Every row comes from one small tree of marks. Brackets hold a mark, then the marks that hang from it, in alphabetical order. Every link used is in the known rows. Which tree was each row made from?
Known rows:
[K [V [D S]]]: [ 0.16 -0.12 -0.14 -0.34  0.27  0.03 -0.15 -0.16 -0.17  0.41 -0.30 -0.02
  0.09 -0.03 -0.07 -0.01 -0.10 -0.19  0.17  0.61 -0.28  0.09  0.13  0.11]
[U [K [V D]] [W [C [R S]]]]: [-0.10  0.22 -0.29  0.01  0.31  0.34 -0.28 -0.10 -0.08  0.40 -0.26 -0.21
 -0.15  0.19 -0.32  0.13 -0.08 -0.05  0.09  0.69 -0.49  0.23 -0.01  0.20]
[R C S]: [ 0.23 -0.03 -0.25 -0.07  0.18  0.19  0.01 -0.22 -0.16  0.28 -0.17 -0.20
  0.02 -0.26 -0.19 -0.18  0.05 -0.24  0.28  0.39 -0.20 -0.06  0.02  0.22]
[W [C [R S]]]: [ 0.10 -0.03 -0.19 -0.04  0.21  0.20  0.03 -0.09 -0.01  0.22 -0.37 -0.14
  0.00 -0.07 -0.26 -0.16 -0.14 -0.23  0.17  0.33 -0.28  0.17  0.17  0.23]
[U [K V] W]: [-0.03  0.16 -0.22 -0.04  0.19  0.20 -0.35 -0.17 -0.07  0.28 -0.17 -0.27
 -0.26 -0.08  0.00  0.02 -0.15 -0.14  0.16  0.50 -0.33  0.32 -0.13 -0.08]
[M [S [R C] Z]]: [ 0.01 -0.16 -0.15 -0.17  0.29  0.34 -0.29 -0.05  0.12  0.30 -0.24  0.12
  0.08  0.01 -0.41 -0.13 -0.11 -0.34  0.12  0.22 -0.16  0.12  0.10  0.28]
[S R]: [ 0.08 -0.19 -0.03 -0.03  0.19  0.00 -0.21 -0.10  0.13  0.19 -0.31 -0.14
 -0.06 -0.03 -0.16 -0.17 -0.11 -0.20  0.02  0.17 -0.14  0.27  0.03  0.11]
[K [U W] V]: [-0.01  0.13 -0.18 -0.03  0.17  0.12 -0.18 -0.33  0.07  0.28 -0.27 -0.01
 -0.20 -0.17 -0.08 -0.07 -0.22 -0.22  0.15  0.39 -0.21  0.49 -0.05 -0.31]
[K [U [W C]] [V D]]: [-0.11  0.14 -0.15 -0.05  0.33  0.34 -0.23 -0.15  0.07  0.42 -0.20  0.01
  0.01  0.00 -0.31  0.00 -0.18 -0.18  0.03  0.64 -0.35  0.51 -0.07 -0.23]
[K [U W] [V D]]: [-0.08  0.13 -0.09 -0.03  0.25  0.15 -0.25 -0.27  0.06  0.38 -0.23 -0.01
 -0.06 -0.03 -0.14  0.06 -0.13 -0.16  0.06  0.56 -0.28  0.42 -0.08 -0.21]
[K [V D]]: [ 0.06  0.02 -0.01 -0.12  0.25  0.12 -0.19 -0.16 -0.05  0.36 -0.29 -0.08
  0.08 -0.02 -0.04 -0.01 -0.01 -0.32  0.09  0.56 -0.21  0.19  0.10  0.03]
[U [K [V D]] [W [C R]]]: [-0.17  0.21 -0.18  0.09  0.33  0.42 -0.43  0.02  0.04  0.29 -0.19 -0.25
 -0.12  0.21 -0.29  0.13 -0.18 -0.12  0.05  0.61 -0.50  0.40 -0.01  0.09]
[K [V [D [S M [R C]]]]]: [ 0.06 -0.26 -0.25 -0.30  0.28  0.29 -0.42 -0.25  0.02  0.43 -0.27  0.10
 -0.11  0.15 -0.46 -0.11 -0.13 -0.22  0.09  0.51 -0.10  0.08  0.31  0.31]
[S M R Z]: [-0.15 -0.27 -0.01 -0.27  0.11  0.19 -0.52 -0.08  0.31  0.28 -0.45  0.20
 -0.19  0.14 -0.23 -0.17 -0.25 -0.24 -0.08  0.23  0.02  0.34  0.17  0.16]
[K U]: [ 0.05 -0.11 -0.08 -0.09  0.19  0.05 -0.04 -0.24  0.00  0.23 -0.22 -0.04
 -0.07 -0.22  0.00 -0.11 -0.20 -0.20  0.16  0.29 -0.21  0.29 -0.02 -0.12]
[D [S M] [V [K U]]]: [ 0.04 -0.36 -0.28 -0.33  0.11  0.20 -0.15 -0.42 -0.23  0.38 -0.34  0.07
 -0.21 -0.13  0.15 -0.07 -0.24 -0.15  0.18  0.56 -0.21  0.18  0.23 -0.01]
[W C]: [ 0.07 -0.08 -0.09 -0.10  0.27  0.27 -0.09  0.02  0.01  0.23 -0.21 -0.15
  0.10 -0.17 -0.17 -0.21 -0.18 -0.27  0.12  0.37 -0.30  0.28  0.02  0.03]
[Z [S M R]]: [-0.01 -0.40 -0.04 -0.37  0.25  0.17 -0.37 -0.20  0.20  0.33 -0.25 -0.01
 -0.16  0.05 -0.24 -0.13 -0.29 -0.26 -0.03  0.23 -0.17  0.21  0.18  0.24]
[S M Z]: [-0.10 -0.19 -0.02 -0.34  0.11  0.26 -0.44 -0.08  0.18  0.28 -0.39  0.15
 -0.10 -0.03 -0.09 -0.13 -0.26 -0.28  0.06  0.35 -0.04  0.25  0.14  0.11]
[V D [K U]]: [ 0.02 -0.19 -0.08 -0.01  0.26  0.19 -0.10 -0.22 -0.13  0.37 -0.12 -0.14
 -0.07 -0.08  0.02  0.13  0.05 -0.08  0.02  0.59 -0.27  0.12 -0.03 -0.07]
[S M R]: [-0.04 -0.28 -0.06 -0.16  0.15  0.14 -0.36 -0.16  0.20  0.22 -0.35 -0.02
 -0.19  0.04 -0.23 -0.19 -0.24 -0.22 -0.04  0.17 -0.05  0.27  0.16  0.17]
[W [C [R [S M Z]]]]: [-0.12 -0.12 -0.17 -0.28  0.15  0.41 -0.29 -0.05  0.15  0.31 -0.52  0.18
 -0.11  0.10 -0.34 -0.15 -0.27 -0.26  0.08  0.39 -0.11  0.24  0.29  0.29]
[U [K V] [W [C R]]]: [-0.12  0.20 -0.24  0.09  0.25  0.39 -0.36 -0.05  0.05  0.19 -0.22 -0.25
 -0.25  0.06 -0.21  0.00 -0.28 -0.18  0.13  0.45 -0.42  0.48  0.03 -0.02]

Which tree is each row?
[ 0.18 -0.27 -0.12 -0.12  0.31  0.21 -0.23 -0.14  0.10  0.27 -0.06 -0.20
 -0.01 -0.07 -0.31 -0.17 -0.07 -0.31  0.13  0.24 -0.28  0.13  0.05  0.26]
[Z [S [R C]]]
[-0.03 -0.16 -0.14 -0.42  0.08  0.18 -0.29 -0.18  0.04  0.39 -0.46  0.17
 -0.13 -0.05 -0.13 -0.12 -0.16 -0.20  0.09  0.43 -0.04  0.09  0.14  0.21]
[R [S M Z]]
[ 0.01 -0.11 -0.24 -0.31  0.11  0.37 -0.31 -0.19  0.01  0.37 -0.32  0.13
 -0.11 -0.10 -0.28 -0.16 -0.07 -0.27  0.19  0.44 -0.03  0.00  0.15  0.28]
[R C [S M Z]]
[-0.10 -0.24 -0.11 -0.16  0.15  0.38 -0.54 -0.09  0.29  0.26 -0.30  0.14
 -0.16  0.10 -0.40 -0.22 -0.16 -0.32  0.03  0.25  0.02  0.25  0.17  0.24]
[S M [R C] Z]
[ 0.13 -0.38 -0.27 -0.05  0.31  0.22 -0.19 -0.24 -0.13  0.41 -0.05 -0.08
 -0.14  0.02 -0.32  0.03  0.06  0.04  0.08  0.55 -0.27  0.02  0.05  0.15]
[V [D [S [R C]]] [K U]]
[-0.15  0.17 -0.13  0.10  0.31  0.34 -0.27 -0.16  0.16  0.28 -0.29  0.00
 -0.07  0.11 -0.36  0.03 -0.25 -0.20  0.05  0.51 -0.37  0.55  0.07 -0.13]
[K [U [W [C R]]] [V D]]
[-0.05 -0.25 -0.21 -0.40  0.24  0.33 -0.58 -0.15  0.13  0.48 -0.37  0.31
 -0.09  0.25 -0.47 -0.09 -0.11 -0.24  0.07  0.57 -0.05  0.16  0.31  0.31]
[K [V [D [S M [R C] Z]]]]
[ 0.26 -0.26 -0.22 -0.22  0.12  0.08 -0.07 -0.22 -0.30  0.30 -0.32 -0.20
  0.00 -0.18  0.22 -0.10 -0.04 -0.18  0.22  0.55 -0.34  0.11  0.13  0.09]
[D S [V K]]
[ 0.01 -0.07 -0.19  0.07  0.16  0.22 -0.17 -0.25 -0.02  0.24 -0.12 -0.23
 -0.25 -0.22 -0.01  0.04 -0.07 -0.02  0.06  0.43 -0.29  0.33 -0.15 -0.24]
[V [K [U W]]]
[-0.09 -0.05 -0.16  0.06  0.32  0.43 -0.22 -0.07 -0.02  0.39 -0.05 -0.19
 -0.04 -0.04 -0.26  0.09 -0.05  0.02 -0.07  0.70 -0.44  0.35 -0.17 -0.16]
[V D [K [U [W C]]]]
[ 0.02 -0.01 -0.18  0.09  0.11  0.18 -0.18 -0.33 -0.08  0.25 -0.24 -0.20
 -0.15 -0.17  0.16 -0.02 -0.08 -0.17  0.10  0.50 -0.33  0.43 -0.10 -0.24]
[D [V [K [U W]]]]
[-0.07 -0.18 -0.16 -0.38  0.26  0.07 -0.50 -0.07 -0.03  0.52 -0.36  0.14
 -0.16  0.33 -0.15  0.08 -0.08 -0.04  0.05  0.66 -0.27  0.18  0.06  0.24]
[U [K [V [D [S R Z]]]]]
[-0.03  0.03 -0.10 -0.12  0.29  0.16 -0.30 -0.14 -0.16  0.39 -0.18 -0.18
 -0.08  0.06  0.04  0.13 -0.01 -0.19  0.11  0.67 -0.33  0.11 -0.01  0.08]
[U [K [V D]]]
[-0.02 -0.13 -0.11 -0.43  0.24  0.06 -0.24 -0.21 -0.05  0.52 -0.39  0.33
 -0.02  0.06 -0.06  0.03 -0.16 -0.16  0.18  0.67 -0.20  0.26  0.11 -0.04]
[K U [V [D [S Z]]]]
[ 0.05 -0.35 -0.14 -0.26  0.29  0.35 -0.40 -0.22  0.18  0.31 -0.10 -0.06
 -0.14  0.00 -0.39 -0.19 -0.20 -0.33  0.08  0.26 -0.18  0.12  0.18  0.31]
[Z [S M [R C]]]
[-0.03 -0.41 -0.13 -0.27  0.25  0.10 -0.32 -0.14  0.00  0.49 -0.30  0.17
 -0.16  0.19 -0.17  0.10 -0.02  0.08 -0.05  0.60 -0.21  0.19  0.03  0.09]
[V [D [S R Z]] [K U]]
[-0.08 -0.14 -0.11 -0.28  0.07  0.20 -0.32 -0.16  0.15  0.26 -0.53  0.16
 -0.19  0.05 -0.17 -0.09 -0.22 -0.23  0.12  0.30 -0.04  0.14  0.28  0.31]
[C [R [S M Z]]]
[-0.01 -0.13 -0.22 -0.16  0.19  0.35 -0.13 -0.14  0.05  0.24 -0.41 -0.02
 -0.12  0.00 -0.34 -0.17 -0.27 -0.23  0.11  0.33 -0.17  0.18  0.30  0.28]
[W [C [R [S M]]]]
[ 0.16 -0.27 -0.26 -0.21  0.15  0.07  0.01 -0.36 -0.28  0.35 -0.30 -0.05
 -0.10 -0.19  0.23 -0.05 -0.11 -0.14  0.24  0.57 -0.32  0.19  0.09 -0.08]
[D S [V [K U]]]
[ 0.00 -0.46 -0.27 -0.26  0.11  0.13 -0.25 -0.44 -0.08  0.39 -0.41  0.11
 -0.31  0.05 -0.01 -0.11 -0.22 -0.10  0.04  0.45 -0.14  0.26  0.25  0.05]
[D [S M R] [V [K U]]]
[ 0.00 -0.02 -0.13 -0.14  0.18  0.25 -0.13  0.00  0.09  0.27 -0.47  0.06
  0.00  0.04 -0.25 -0.14 -0.15 -0.24  0.15  0.37 -0.22  0.25  0.16  0.22]
[W [C [R [S Z]]]]
[ 0.05 -0.21 -0.15 -0.47  0.23  0.16 -0.31 -0.22 -0.09  0.45 -0.35  0.09
 -0.04  0.03 -0.16 -0.01 -0.23 -0.19  0.12  0.62 -0.17  0.09  0.27  0.18]
[K [V [D [S M]]]]
[-0.08  0.16 -0.15 -0.06  0.26  0.21 -0.43 -0.10 -0.07  0.38 -0.13 -0.26
 -0.13  0.07 -0.09  0.15 -0.06 -0.08  0.07  0.67 -0.43  0.25 -0.17  0.03]
[U [K [V D]] W]
[ 0.18 -0.28 -0.17 -0.15  0.31  0.13 -0.26 -0.04 -0.01  0.33 -0.14 -0.12
  0.09  0.05 -0.41 -0.11 -0.03 -0.08  0.12  0.41 -0.29  0.01  0.04  0.38]
[V [D [S [R C]]]]
[-0.05 -0.07 -0.12  0.05  0.25  0.24 -0.25 -0.17 -0.02  0.35 -0.08 -0.22
 -0.13 -0.07 -0.10  0.16  0.01  0.04 -0.03  0.61 -0.36  0.25 -0.18 -0.14]
[V D [K [U W]]]
[-0.07  0.05 -0.21 -0.03  0.28  0.36 -0.33  0.07 -0.01  0.25 -0.05 -0.34
 -0.10 -0.08 -0.20 -0.04 -0.22 -0.03  0.10  0.48 -0.49  0.34 -0.26  0.04]
[U K [W C]]
[-0.05 -0.19 -0.05 -0.28  0.26  0.15 -0.28 -0.05  0.14  0.33 -0.39  0.17
  0.05  0.07 -0.25 -0.09 -0.19 -0.27  0.02  0.21 -0.16  0.21  0.09  0.21]
[M [S R Z]]
[ 0.07 -0.14 -0.15  0.01  0.12  0.14 -0.03 -0.37 -0.17  0.28 -0.29 -0.11
 -0.10 -0.17  0.26 -0.05 -0.04 -0.28  0.13  0.51 -0.24  0.28  0.07 -0.17]
[D [V [K U]]]
[ 0.18 -0.32 -0.14 -0.25  0.26  0.13 -0.15 -0.07 -0.24  0.39 -0.16 -0.23
  0.03 -0.08 -0.02  0.10  0.04  0.02  0.09  0.66 -0.36 -0.06  0.03  0.18]
[V [D S] K]
[-0.01 -0.33 -0.13 -0.56  0.13  0.17 -0.40 -0.06  0.07  0.34 -0.38  0.21
 -0.09 -0.06 -0.12 -0.13 -0.35 -0.14  0.16  0.40 -0.13  0.17  0.16  0.21]
[D [S M Z]]
